Each row was made from one small tree. The marks that hang from a mark follow it in brackets, in alphabetical order. Every link used is in the known rows. Write each row's tree.
Known rows:
L(U(X)): [ 3.06 -0.32  1.90 -0.23 -2.48  0.63  1.21 -2.55 -3.76  1.55 -0.14  5.38
 -2.04  1.03 -3.49  0.00 -0.24 -1.60]
U(L(W) X Z(V(D))): [ 3.91 -0.85  3.94 -3.64  4.45  1.60  2.43 -0.76 -3.44  2.89  0.55  4.84
 -1.55  2.82 -5.11 -0.22 -0.94 -0.83]
L(U W): [ 2.22  1.54  1.49  0.88  2.19  0.82  1.95 -2.29 -3.06  2.70 -0.85  5.59
 -2.48  4.13 -2.71  2.13 -0.57 -1.81]
U(L X(D) Z): [ 1.66  0.99  5.67 -0.91 -2.75  1.88  0.76 -1.22 -5.38  2.26  1.66  0.07
 -0.82  0.76 -4.01  0.19 -1.27 -3.01]
Z(U): [ 3.97  0.16 -1.36 -0.39 -1.23 -1.17  1.00 -1.98 -2.83  3.40  0.23 -0.36
 -2.41  3.50 -3.09  1.26 -1.97 -2.16]
S(W): [ 1.57  1.34  0.42  1.98 -0.44  0.28  0.74  1.48 -1.29  2.17 -0.52  3.49
 -2.77  2.43 -1.32  1.48  0.62 -3.94]
D(V): [ 2.49 -0.20 -0.81 -1.14  0.57 -1.05  0.19  0.37 -1.32  2.52 -0.95  2.61
 -2.25  2.22 -3.29  1.87 -1.44 -4.32]
U(X): [ 2.31 -0.17  1.00 -0.40 -2.07  0.97  0.73 -1.76 -4.89  2.79  0.73  4.13
 -1.71  1.13 -2.94  0.75 -0.72 -2.16]
Z(U(L X)): [ 3.97  0.13  1.35 -1.72 -2.12 -0.41  1.19 -1.96 -3.61  2.73  0.75 -1.01
 -1.33  2.49 -5.34  0.81 -2.33 -2.48]
X(D(V)): [ 1.57  1.66  0.56  0.38 -2.12 -1.08 -0.59  0.08 -2.23  4.28 -0.20 -0.10
 -2.04  2.94 -1.42  1.69 -1.75 -4.58]
Z(U(X) V(D)): [ 6.89 -2.39 -1.99 -3.63  0.29 -1.97  1.51 -1.92 -1.86  4.66  0.15  3.06
 -2.61  3.64 -3.59 -1.43 -1.53  0.23]
U(L Z(V)): [ 2.44 -0.41  2.46 -2.72  1.55  0.19  1.22  1.31 -0.98  2.56 -0.23  0.02
 -1.33  1.81 -4.06  0.05 -1.77 -2.81]
V(D): [ 3.35 -0.74 -0.70 -1.93  2.85 -0.35  1.46 -0.76 -1.29  2.54  0.04  2.27
 -4.55  4.28 -2.32  0.00 -0.90 -1.17]
U(X(D) Z): [ 2.22  0.29  3.50  0.40 -3.28  1.79  0.56 -2.60 -6.80  3.02  1.75  3.56
 -1.29  0.48 -2.10  0.02 -0.19 -1.94]
L(W): [ 1.31  1.91  0.41  0.74  2.97  0.97  1.47 -1.22 -3.73  3.95 -0.16  3.83
 -2.37  4.52 -1.97  2.93 -1.20 -2.56]
Z(U(X(D(V)))): [ 4.42  0.30  0.06 -0.35 -3.89 -1.17  0.25 -2.69 -4.56  4.02  0.73  0.66
 -1.36  2.51 -3.35  0.92 -1.85 -2.76]
Z(U(L X) V(D)): [ 6.43 -1.87 -0.13 -4.64  0.76 -1.94  1.61 -0.87 -0.73  4.03  0.02  0.29
 -2.17  3.91 -5.16 -1.33 -2.36 -0.66]
Z(U V): [ 5.13 -0.78 -2.62 -1.77 -0.67 -2.38  0.75 -0.62 -0.93  5.18 -0.54  0.31
 -1.69  3.53 -2.62  0.24 -2.17 -1.69]
L(U(X(D) Z) W): [ 2.67  1.41  4.50  1.44 -0.20  2.29  1.90 -3.94 -6.48  2.75  0.58  7.11
 -1.49  2.32 -2.73  1.00  0.19 -1.12]
W(S): [ 0.45  0.51  1.60 -0.64  2.94  0.43  1.20 -0.10 -4.37  4.46 -0.44  1.10
 -2.63  2.45 -1.85  2.72 -1.42 -4.60]

Which tree is each row?
[ 1.68  1.45  5.98  0.86  2.34  2.57  2.37 -3.51 -7.99  3.90  0.26  6.92
 -1.51  2.20 -2.54  2.04  0.04 -2.42] -> L(U(X(D) Z) W(S))
[ 5.10 -2.26  2.05 -2.14  0.11  0.48  1.94 -2.28 -3.01  1.67 -0.05  7.31
 -2.46  0.95 -3.55 -1.82  0.38  0.15] -> L(U(X Z(V(D))))
[ 1.73  1.03  3.98  0.21  3.29  1.89  2.48 -3.00 -6.50  3.72 -0.56  7.49
 -1.89  2.79 -3.28  2.64 -0.35 -2.65] -> L(U(X) W(S))
[ 4.16 -1.87  3.43 -4.29  1.85  0.85  1.76 -0.26 -2.57  2.13  0.65  3.07
 -1.68  1.32 -5.19 -1.41 -1.06 -1.04] -> U(L X Z(V(D)))
[ 3.11 -1.10  3.73 -3.02 -0.10  1.07  1.28 -0.09 -3.29  2.42  0.59  2.59
 -0.42  0.32 -4.94 -0.55 -1.21 -2.18] -> U(L X Z(V))
[ 6.17 -0.97  0.24 -4.00  2.79 -1.31  2.18 -1.45 -1.46  4.71 -0.02  1.84
 -2.01  5.03 -5.08 -0.32 -2.24 -0.38] -> Z(U(L(W) X) V(D))
[ 2.31  2.03  3.29  1.46 -0.85  1.33  1.44 -3.47 -5.37  3.54  0.15  6.07
 -1.63  3.34 -2.43  1.47 -0.39 -1.60] -> L(U(X(D)) W)
[ 2.73 -0.07  3.12 -0.21 -2.59  1.07  0.26 -1.97 -6.01  2.75  1.20  4.18
 -1.09  0.21 -2.88  0.33 -0.37 -2.91] -> U(X(D(V)) Z)
[ 4.56 -1.67  1.06 -1.80  1.49 -0.26  1.84 -1.26 -1.13  1.75 -0.72  5.17
 -3.15  2.16 -2.91 -1.38 -0.08 -0.39] -> L(U(Z(V(D))))
[ 2.75  0.98  2.55  0.65  0.85  1.54  1.99 -3.30 -4.94  2.58 -0.25  7.68
 -1.78  2.90 -3.38  1.60 -0.19 -1.19] -> L(U(X) W)
[ 3.73  0.97  1.77 -1.20 -0.04  0.18  1.76 -2.56 -4.35  3.26  0.69  0.50
 -1.18  3.69 -5.38  1.82 -2.26 -2.29] -> Z(U(L(W) X))
[ 5.07 -0.35 -0.80 -1.30 -3.82 -1.84  0.31 -1.90 -3.29  6.03  0.43  0.86
 -0.84  2.71 -2.26 -0.36 -1.98 -1.52] -> Z(U(X(D)) V)
[ 3.46  0.75  3.76  0.46  0.09  1.47  1.76 -3.08 -5.25  3.86  0.11  7.54
 -1.04  2.39 -2.47  0.35  0.08 -0.79] -> L(U(X(D) Z(V)) W)
[ 2.18 -0.30  4.63 -1.93 -0.60  2.05  1.44 -1.13 -4.86  1.00  1.17  2.07
 -0.99  0.20 -5.24  0.26 -0.98 -2.59] -> U(L X Z)
[ 3.73 -1.75  1.47 -1.77 -0.80  1.03  1.06 -1.32 -4.72  3.12  0.72  6.01
 -0.98  0.06 -2.97 -0.71 -0.20 -1.03] -> U(X Z(V))
[ 6.38 -1.80 -2.90 -3.23  1.62 -2.70  1.40 -0.89 -0.06  4.84 -0.49  0.93
 -3.30  4.84 -2.80 -0.90 -1.96 -0.27] -> Z(U V(D))
[ 3.48 -0.99  3.06 -0.35 -1.65  1.45  1.67 -2.97 -4.83  0.76  0.32  6.41
 -1.87  0.12 -3.69 -0.50  0.31 -1.04] -> L(U(X Z))
[ 4.78 -2.57  1.24 -3.00  1.25  0.78  1.59 -1.51 -3.87  2.83  0.77  6.48
 -2.21  1.11 -3.16 -1.55  0.08 -0.06] -> U(X Z(V(D)))
[ 5.90 -1.34 -1.17 -4.32  2.15 -2.62  1.57  0.11  1.16  4.19 -0.62 -1.86
 -2.88  5.08 -4.44 -0.85 -2.78 -1.21] -> Z(U(L) V(D))
[ 2.17  0.34  5.16  0.12  4.08  2.75  2.93 -3.40 -7.52  2.86 -0.05  8.55
 -1.68  1.79 -3.55  2.12  0.27 -2.07] -> L(U(X Z) W(S))
[ 2.07  0.00  5.37 -2.77  4.38  2.08  2.26 -0.33 -5.40  4.08  0.28  4.21
 -0.33  1.64 -4.80  1.47 -1.32 -3.01] -> U(L(W(S)) X Z(V))
[ 2.13  0.55  5.31 -1.60 -2.12  1.14  0.45 -0.61 -4.51  2.01  1.04  0.80
 -0.63  0.47 -4.88  0.46 -1.40 -3.99] -> U(L X(D(V)) Z)
[ 2.69  1.69  2.99  0.96 -0.45  0.78  1.16 -3.04 -4.80  3.37 -0.38  6.65
 -1.47  3.04 -3.02  1.76 -0.45 -2.33] -> L(U(X(D(V))) W)
